What can hang from each mark
B: E
J: D E
A: H J V Z
Q: M Y
V: D P
D: H J V Z
P: V
Y: Q
E: B H J Z
L: H
M: H Q
H: A D E M N

Each row was made from one small tree. The marks that hang from a mark follow it in brackets, in alphabetical order. Every link used is in the known rows. Write each row's tree.
In the rows, 128 means zero.
Known rows
M[H[A[J] D[Z] E] Q]: [127 137 158 135 189  67 121 100 112 193 143 172 118 141 139 101 192  87
 137 153 103  98  71 102  88 114 177 150  90  94 146 145 115 156  90 146
 178 114 123 131 144 131]
Q[M[H[D]]]: [133  95 112 130 126  85 148 109 120 114 141 110 114 128 128  92 160  85
 160 126 136 108 102  88 140 143 139 125 119 108 150 120 161 141 132 121
 132 146 120 141 134 120]
P[V[D[H J[E] Z]]]: [122 107 115 121 129  74 127 118 151 116 133 123  87 153 163 121 130 111
 106  70 121 129 107 129 121 129 137 119 142  74  97  96 122 123 132 136
 146 148 136 147 156  98]
Q[M[H] Y]: [141  78 124 152 103  76 142  98 117  95 128 128 138 127 118  86 165  74
 143 135 163 128 115  83 159 154 141 109 125 134 154 127 152 146 130 115
 119 136 111 144 149 133]
V[D[H[A[J] M] Z] P]: [143 118 167 130 131 104  90 124 127 143 154 123 139 164 184  92 125  97
 124  65 137 125 111 119 141 107 168 123 146 114 116 119 112 158 140 179
 157 128 141 124 134 109]
P[V[D[H[A N]]]]: [144 113 102 131 154  81 147 105 134 103 114 119  80 163 156  96 111  85
 127  94 125 130  93 143 111 129 130 131 128  80 127  82 121 141 123 133
 134 164 134 141 112  74]
J[E[H Z]]: [119 104 132 138  92 116 145  92 127 122 173 112  69 140 118 117 118 168
 100 126 124 126 152 149 119 131  98 125 168  91 115 113 129 147 115 127
 213 110 106 119  97 143]
H[A[J]]: [129 105 143 138 135 116 141 116 120 153 122 127 112 130 140 100 112 129
 141 137 132 135 110 136 128 118 116 148 127  98 143 120 127 158 112 124
 184 133 148 112 101 111]
D[V]: [111 122  95 132 131  72 134 110 115 126 106 106 102 120 158 118 111 152
 112 107 134 140  81 139 156 141 113 142 136  69 132 108 138 123 131 136
 144 138 120 119 127 122]
B[E[H J Z]]: [133  88 114 144  30 111 117 113 135 134 162 100  92 122  87 110 150 158
 103 127 155 126 131 160 155 116  86 145 174 118  96 114 146 128 124 158
 175  99 146 109 117 150]
E[H[D[J V] M] Z]: [136 119 123 151  77 113 104 116 153 135 163 105 116 121 103  95 160 145
 140 104 157 121 132 108 113 126  98 144 137  67 113 147 121 111 120 157
 152  98 128  97 112 112]
Y[Q]: [102 118 106 143 109  81 153 132 107 107 126  89  90 120 187  99 132 121
 120 115 115 125  91 150 163 148 110 137 129 113 142  93 105 146 130 141
 152 143 132 118  97 114]
E[B J]: [117 119  96 170  62 106 120 158 138 128 134 105  85 111 120 128 124 150
 124 125 156 113 154 150 152 126  84 153 162  80 129 121 130 115 150 155
 183 126 142  86 116 136]
P[V[D[Z]]]: [124 118  95 125 122  76 142 108 133 106 113 120  72 154 152 109 122 110
 116  78 132 124  93 152 135 125 127 125 121  82 117  88 130 129 122 124
 139 155 145 160 130  96]
L[H[A E[Z] N]]: [150 116 144 165 171 111 143  80 134 156 135 127 118 149 123  98 145 110
 135 126 111 115 116 113 106 127 117 171 119  77 146 114  97 174  98 144
 156 137 132  79  75  90]
Y[Q[M[H[A E N]]]]: [117 115 124 143 143  71 153 122 122 111 120 104 121 126 167  93 166  71
 135 127 117 108  93 111 147 148 127 149 114 104 152  97 110 143 120 146
 130 153 133 113 111 103]
H[A M N]: [146 124 175 156 178 109 146  88 131 145 137 160 125 113 114  66 144  95
 176 137 137 142 103 117 107 117 114 160  89  83 162  98 113 142  98 145
 165 145 140  75  93  68]
V[D[Z] P]: [128 129 130 133 117  89 109 119 113 118 145 111 107 161 187 102 114 123
 114  63 135 114  95 150 170 109 154 112 144 110 114 109 118 148 138 159
 156 130 135 145 132 127]
A[H J[D E] V]: [112  29 145  93 140 110 150 116 101 171 143 127  67 153 110 158  73 147
 101 105  91  86 164 120  90 134 139 135  92 127 106 114 103 168 127 124
 188 116 127 162 129 160]
A[J[E[Z]] V[D P]]: [105  81 140 103 108 117 132 115 110 170 139 102  74 172 126 134  81 140
  98  84 119  90 140 149 139 118 127 120  97 108  91 101  94 158 140 157
 173 108 137 167 132 152]
Y[Q[M]]: [111 110 106 139 106  77 154 130 114  98 119  84 113 120 180  98 153 100
 128 113 125 116 100 121 169 157 110 138 121 111 141  91 124 139 137 137
 130 150 132 121 109 110]
P[V[D[H]]]: [136 107  89 123 132  79 143 108 129  98 118 108  73 163 163 100 108  94
 121  86 126 130  93 148 121 135 126 121 134  91 123  85 130 142 130 130
 136 161 130 158 121  88]
P[V[D[H[A[J]] Z]]]: [134 108 113 122 130  84 130 119 137 122 116 125  90 160 157 108 121  93
 115  80 132 130 103 137 118 121 139 131 132  82 113  97 123 137 124 131
 143 154 151 149 129  90]
P[V[D[H[E M] J Z]]]: [125 111 123 122 132  70 117 115 155 126 129 129  97 153 155 112 144  98
 122  67 126 127  97 122 117 131 138 127 127  77 107 104 119 123 127 145
 134 146 147 147 157  88]
V[P]: [127 123 123 147 134 104 132 116 100 116 131  96  97 147 167 103 103 128
 133  91 129 120 102 149 170 131 122 116 133 124 124 103 132 159 127 153
 176 142 118 131 112 135]
V[D P]: [136 121 113 132 129  94 120 116 106 104 142  93  96 167 187  93  91 117
 128  81 130 111  87 157 165 118 142 110 142 118 130  99 121 165 141 156
 153 136 122 153 118 120]
D[J V Z]: [ 94 127 132 138 109  62  96 140 156 159 120 130 147  98 166 144 163 168
  96  67 142 140  94 106 162 129 127 141 145  40  86 141 124  80 138 152
 142 124 143  94 193 137]
D[J]: [112 101 125 142 109  91 126 132 138 133 145 113 114 111 158 112 135 150
 137  99 130 132 100 125 147 137 109 121 146  92 117 128 129 129 138 136
 166 132 128 112 154 126]
A[H[N] Z]: [120  55 133 127 143 117 139 112  86 173 145 173  89 136 121 100 101 129
 106  94 147  98 125 156 112 110 127 147 126 116 114 150 103 156 119 136
 164 150 149 124  99 138]
A[J[D[V] E[B H]] Z]: [ 97  89 150 106 118 111 112 137 115 161 147 141 109 138 112 155  95 140
  82 112 135 110 159 149 105 122 133 132 134  84  91 144 112 146 125 115
 213  85 132 151 123 183]
B[E[H[A D M N] J]]: [146  96 143 153  97 110 116 101 135 136 165 120 111 120  83  97 156 117
 144 143 138 134 109 130 125 110 109 154 137 113 129 101 136 123 112 161
 158 104 156  92 108 107]
L[H[D[Z] M[Q[Y]]]]: [146 117 138 159 140  97 120  84 111 150 152 128 133 133 130  88 178 108
 152 111 121 121 103  82 117 139 144 139  84 112 147 119 123 165 116 138
 136 117 119 107 118 113]
H[D]: [118 114 115 140 132  95 151 111 111 130 154 109  78 125 142 104 123 132
 155 133 113 126  90 120 136 130 131 128 120  92 150 119 131 135 125 124
 154 116 130 132  94 102]
E[Z]: [116 112 115 139  75 105 147 113 128 141 143 114  81 120 125  99 133 160
 119 116 148 124 126 149 155 129  95 137 144  87 115 126 131 140 123 133
 179 120 126 119 101 132]
H[D[Z] E[J]]: [ 98 129 151 148 130  85 117 121 149 179 163 133  88 132 125 130 162 138
 144 124 112 113  98  97 130 119 146 146 127  73 128 148 119 106 114 154
 153  94 165 122 114 107]
V[D[H J[E] Z] P]: [124 110 159 130 125  87  88 134 142 131 173 113 129 161 202 121 125 126
 100  53 118 120 115 116 149 116 168 102 174  98  89 123 107 140 155 176
 164 121 124 125 170 131]
M[H[A[J[D[V]]] N]]: [137 112 139 139 174  90 136 117 122 138 131 141 120 126 129 101 129  86
 141 134 127 118  99 121 104 122 155 147 116  90 147 116 113 151 103 136
 165 142 120 113 123 122]
V[D[H[M[Q]] J Z]]: [131 106 148 122 106  72  95 125 143 147 165 142 138 131 181  94 168 121
 122  72 134 131  95 111 124 123 153 120 155  89 113 134 116 131 152 159
 146 124 131 117 172 110]
M[H[A D[V] N] Q[Y]]: [149 138 136 168 207  52 134  93 103 141 125 168 132 128 136  82 180  67
 138 170 125 119  65  95  99 126 173 143  79  83 159 124 104 141  98 144
 135 126  96 108 138 114]

Which tree is each row?
[130 128 173 165 142  80 106  94 146 187 152 175 119 119  85  84 194 104
 151 137 153 111 111 112 112 131 119 157  82  79 126 132  95 126  97 180
 156 102 137  97 131 110] | H[E[J Z] M[Q[Y]] N]
[110  91 116 122 110  85 152 107 123 134 129 113  74 145 139 124 112 142
 109  96 110 107 121 139 134 131 104 122 117  84 122 101 107 131 150 140
 153 127 128 132 135 119] | A[V[D[J[E[B]]]]]
[140 119 122 144 172  76 116 125 116 129 120 104 131 141 180 117 107 106
 109  80 129 139  94 118 140 141 142 138 151  74 112 108 111 129 145 180
 137 148 106  93 125 112] | D[H[N] V[P]]
[104  35 135 106 119 134 114 137  85 210 158 158  94 142 110 118  88 134
 112 102 145  85 130 140 104 104 151 146 111 130 106 177 104 165 127 130
 165 115 173 159 112 153] | A[H[D] J Z]
[145 115 134 140 152  90 104 124 123 125 157 104 108 176 187  98 103  92
 125  78 125 110  94 136 139 119 159 119 159 109 122 112 100 158 145 189
 144 135 127 130 119 104] | V[D[H[E[J] N]] P]
[155 138 126 205  93 122 107 154 150 123 153 123 110 124  96 122 154 116
 136 135 158 111 170 122  95  99  97 171 164  49 134 137 103  92 127 168
 173 116 162  43  79  99] | E[B H[A D[Z] N] J]
[ 96 136 151 126 140  58 134 121 147 114 144 129  98 113 144 180 125 165
  80 124  90 131 157 113 129 135 140 139 141  39 107  99 129 112 124 110
 213  83  99 121 142 156] | J[D[V Z] E[B]]
[144  92 144 142 107  99 128  98 117 137 158 130 111 124  98 114 148 121
 121 133 126 136 104 141 126 107 124 151 139 111 122 106 126 133 109 139
 167  98 154 111 107 116] | B[E[H[A[J] D[Z] N]]]
[104 131 147 117 177  68 139 108 132 103 145 100  93 137 163 154  97 150
 104 124  82 131 124 115 137 145 149 116 128  71 112  88 137 143 118 118
 200  99  80 145 132 153] | J[D[V[P]] E]
[110 111 174 150 101  86 101 115 147 148 168 155 136 111 141 127 183 157
 106  89 132 136 131 102 126 129 128 116 145  85  95 140 118 111 123 142
 189 105 128 102 183 150] | D[J[E[H[M[Q[Y]]]]] Z]
[112 101 124 126  58  83 120 122 148 142 148 102  97 109 100 130 146 163
 102 132 137 130 122 142 169 121 106 148 148  95  89 106 150 119 126 146
 167  86 137 122 138 153] | B[E[J[D[V]] Z]]
[112 107 104 137 110  75 152 130 113 100 122  88 114 122 174  92 161  85
 130 116 123 108  97 119 161 155 123 135 121 120 145  95 124 145 133 140
 129 156 126 126 120 118] | Y[Q[M[H]]]
[117 110  98 125 121  81 136 112 151 108 128 111  70 152 146 114 116 121
 114  88 127 119 106 147 129 128 118 123 125  70 104  90 123 129 126 128
 146 144 134 159 145 101] | P[V[D[J[E[Z]]]]]
[112 137 145 165 174  77 100 121 161 175 148 144 107 111  85 129 157 104
 164 137 126 107 108  91 107 123 131 184  81  29 148 125  88  87 117 183
 130  93 157  85 118  74] | H[D[V] E[B J] M N]
[107 127 115 145 150  81 112 135 134 138 139  93 115 123 162 128 125 138
 140 104 116 122  81  99 152 130 140 130 117  62 118 128 121 109 138 154
 131 112 127 119 145 111] | H[D[J V[P]]]
[133 130 111 137 163  66 138 102  91 145 147 139  94 130 150  84 171  95
 143 145 112 101  67 121 108 132 157 124 100 112 151 123 133 159 113 139
 166 134  91 139 140 142] | M[H[D] Q]
[111 119 176 136 168 113 139 105 140 206 136 127  92 162 102 126 130 117
 142 144  97  96 118  95 115 108 133 164  76  67 124 140  89 140  97 157
 162  86 164 127  84  93] | H[A[J V[P]] D E[Z]]
[123  71 115 141 110  99 132 113 119 160 145 140  71 135 121 128 112 155
 105 118 124  94 144 143 120 123 110 167 148 102 131 144 108 153 119 144
 179 123 139 117 106 127] | A[H[E[B Z]]]
[151 138 106 183 117  94 113 133 121 103 139 117 107 129 120 137 136 117
 114 102 142 111 144 135 112 117 110 159 149  51 130 122  96 101 132 158
 164 112 132  78  92 113] | E[B H[D[V[P] Z] N]]
[135 106 192 152 128  72  89 129 149 169 166 176 173 100 154 104 209 105
 127  71 145 145 115  74 113 136 153 127 136  83  94 147 101 107 141 175
 152 122 131  72 188 118] | D[H[M[Q[Y]] N] J Z]
[114 105 158 129 145 115 169  93 107 169 109 149  96 143 125  93 123 127
 120 126 126 124 113 138 127 115 100 141 105  91 131 124 122 147 109 126
 170 140 149 108  84 112] | H[A[V Z]]
[114 102 147 112 122  94 113 127 128 139 150 118 112 132 135 152 110 148
 102 106 119 127 139 125 111 133 145 128 137  86 102 120 124 140 120 119
 200  95 123 146 136 164] | A[J[D[V Z] E[H]]]
[117 112 124 136 128  88 137 112 116 138 159 131  90 124 135 100 152 109
 144 118 122 114  93 114 127 124 159 127 127 109 144 132 130 138 115 134
 158 130 123 132 127 131] | M[H[D[Z]]]
[108 143 128 141 129  72 107 123 121 143 106 116 125 127 168 135 135 149
  92  66 141 133  95 127 177 125 136 138 134  67  97 119 130 106 127 158
 150 131 134 113 150 142] | D[V[P] Z]
[142 144 139 165 189  67 127 108 120 165 127 171 111 133 128  98 184  78
 132 161 119  92  93 128  89 117 139 165 109  80 151 125 104 149  99 166
 184 138 113  90 136 125] | M[H[A E[B J] N] Q]
[136 110 141 164 125  97 134  94 116 109 164 144  90 127 108 119 132 132
 112 138 124 126 154 140 102 136 104 135 138  90 141 100 109 144 119 135
 210 107 100 100 112 133] | J[E[B H[M[Q[Y]] N]]]
[132 100 136 150 143 115 120  96 132 144 169 103 122 131 129 100 146 125
 163 108 103 119 115  81 111 142 131 138 101 103 143 112 122 166 124 139
 146 119 119 104 121 105] | L[H[D[J[E]] M]]
[112 128 170 151 188  88 133 106 157 171 152 138 112 133 141 117 152 123
 162 156  85 125  84  82 110 117 137 156 115  57 151 145 109 129 101 139
 158  97 152 105 110  71] | H[A D[J] E]
[151 119 152 178 165 117 119  94 144 158 138 133 133 138 104  98 154  95
 158 127 122 113 132  99  98 126 111 183 106  80 158 110 101 164 105 163
 154 135 144  60  89  85] | L[H[A E[B J] M N]]
[115 124 145 140 114  86  91 135 139 124 161 115 117 150 184 132 121 140
 100  61 124 108 120 136 164 108 151 114 154  86  95 115 105 131 147 165
 173 113 132 131 170 138] | V[D[J[E[B]] Z] P]
[110 114 111 146 110  71 148 134 127 112 126 101 111 119 154 106 171  82
 120 122 125  97 116 119 153 149 117 155 119  95 139 101 104 134 128 149
 136 141 133 112 116 116] | Y[Q[M[H[E[B Z] N]]]]
[122  67 120 132 121 100 135 102 115 165 147 138  72 141 128 116 113 154
 113 114 121 100 126 138 120 126 119 157 144 113 130 143 114 160 113 142
 172 131 137 129 105 123] | A[H[E[Z]]]
[137  81 132 151 120  69 138  91 123 106 130 135 134 134 115  93 171  72
 143 138 152 123 109  80 154 157 143 115 123 130 156 133 145 147 121 119
 121 127 116 149 149 129] | Q[M[H[E]] Y]
[133 118 131 148 162  50 131  85  96 146 131 165 109 140 142  89 181  87
 123 151 122 112  70 122 116 143 158 121 108 131 155 134 119 170 101 142
 167 123  90 146 152 151] | M[H[E] Q[Y]]
[142 122  90 186   4 132 104 159 154 119 152  94  86 124  86 121 143 160
 107 118 185 101 198 158 126 115  56 160 196  68 106 145 122 109 140 169
 194 110 139  68  89 146] | E[B H J Z]
[139 115 117 150 142  57 136  96  86 129 130 153 111 131 148  79 173  93
 124 144 138 118  77 129 125 143 151 114 111 135 151 125 129 168 112 136
 165 135  83 139 153 157] | M[H Q[Y]]
[102 111 127 136 111  86 102 118 161 141 147 109 123 114 138 135 138 173
 100  96 133 133 122 112 132 136 103 137 150  45  93 129 122 105 131 154
 167 110 113  98 173 137] | D[J[E[H[M] Z]] V]
[151 103 151 149 162  98 148 110 122 134 143 134 119 133 158  89 127  99
 136 123 122 149 111 116 107 130 130 143 157  88 141 113 113 150 127 148
 166 150 122  77  88  85] | D[H[A N]]
[101 127 133 125 151  61 144 117 141 100 142 112  86 119 143 171 103 160
  93 140  85 129 149 122 124 144 129 136 138  48 122  91 131 130 127 107
 212  89  86 128 128 149] | J[D[V] E[B]]
[111 113 110 151 115  72 140 142 129 110 125  97 115 121 158 107 168  78
 128 122 126  97 111 117 152 149 119 152 121 100 144 100 108 131 133 157
 129 148 137 108 120 115] | Y[Q[M[H[E[B J] N]]]]
[145 123 104 156  92 102 109 140 141  97 139  82 108 138 135 117 129 135
 131 112 151 125 131 126 113 136 106 127 172  88 122 124 145 122 128 150
 165 125 119 105 106 140] | E[H J[D[V]]]
[151 116 134 161 172 100 119  97 119 151 158 124 137 126 129  87 170  97
 170 109 113 111  95  84  97 140 136 147  76  92 142 109 107 160 122 152
 130 132 115  89 124  97] | L[H[D[J] M[Q] N]]
[127 133 150 122 150  61 116 133 136 116 131 111 133 132 183 141 136 123
 106  83 112 140 118  94 137 141 163 122 147  74 101 116 135 126 134 141
 167 113 102 121 135 140] | J[D[H V[P] Z]]
[143  51 136 125 145 112 108 120  91 186 147 162 111 124 115  99 115 114
 140 103 146  95 121 135  90 122 139 159  87 133 128 130 100 169 121 154
 167 140 144 128 138 133] | A[H[M[Q] N] J]
[122 128 141 136 133  72  98 130 127 149 121 115 142 135 188 133 140 130
  85  56 136 144 106 105 158 133 154 135 165  72  89 129 125 112 144 176
 148 136 122  97 149 133] | D[H V[P] Z]
[137 103 109 155 135 109 130 108 123 134 153  91 117 137 148 107 137 126
 149 107 107 117 103  95 124 141 129 137 121  99 139 121 122 165 131 133
 136 130 122 106 110 110] | L[H[D[J]]]
[120 115 102 129 119  75 129 119 147 112 117 120  84 147 155 114 132 113
 117  71 132 123  95 142 135 125 127 122 127  74 105  96 125 119 128 130
 136 152 147 154 152 100] | P[V[D[J Z]]]
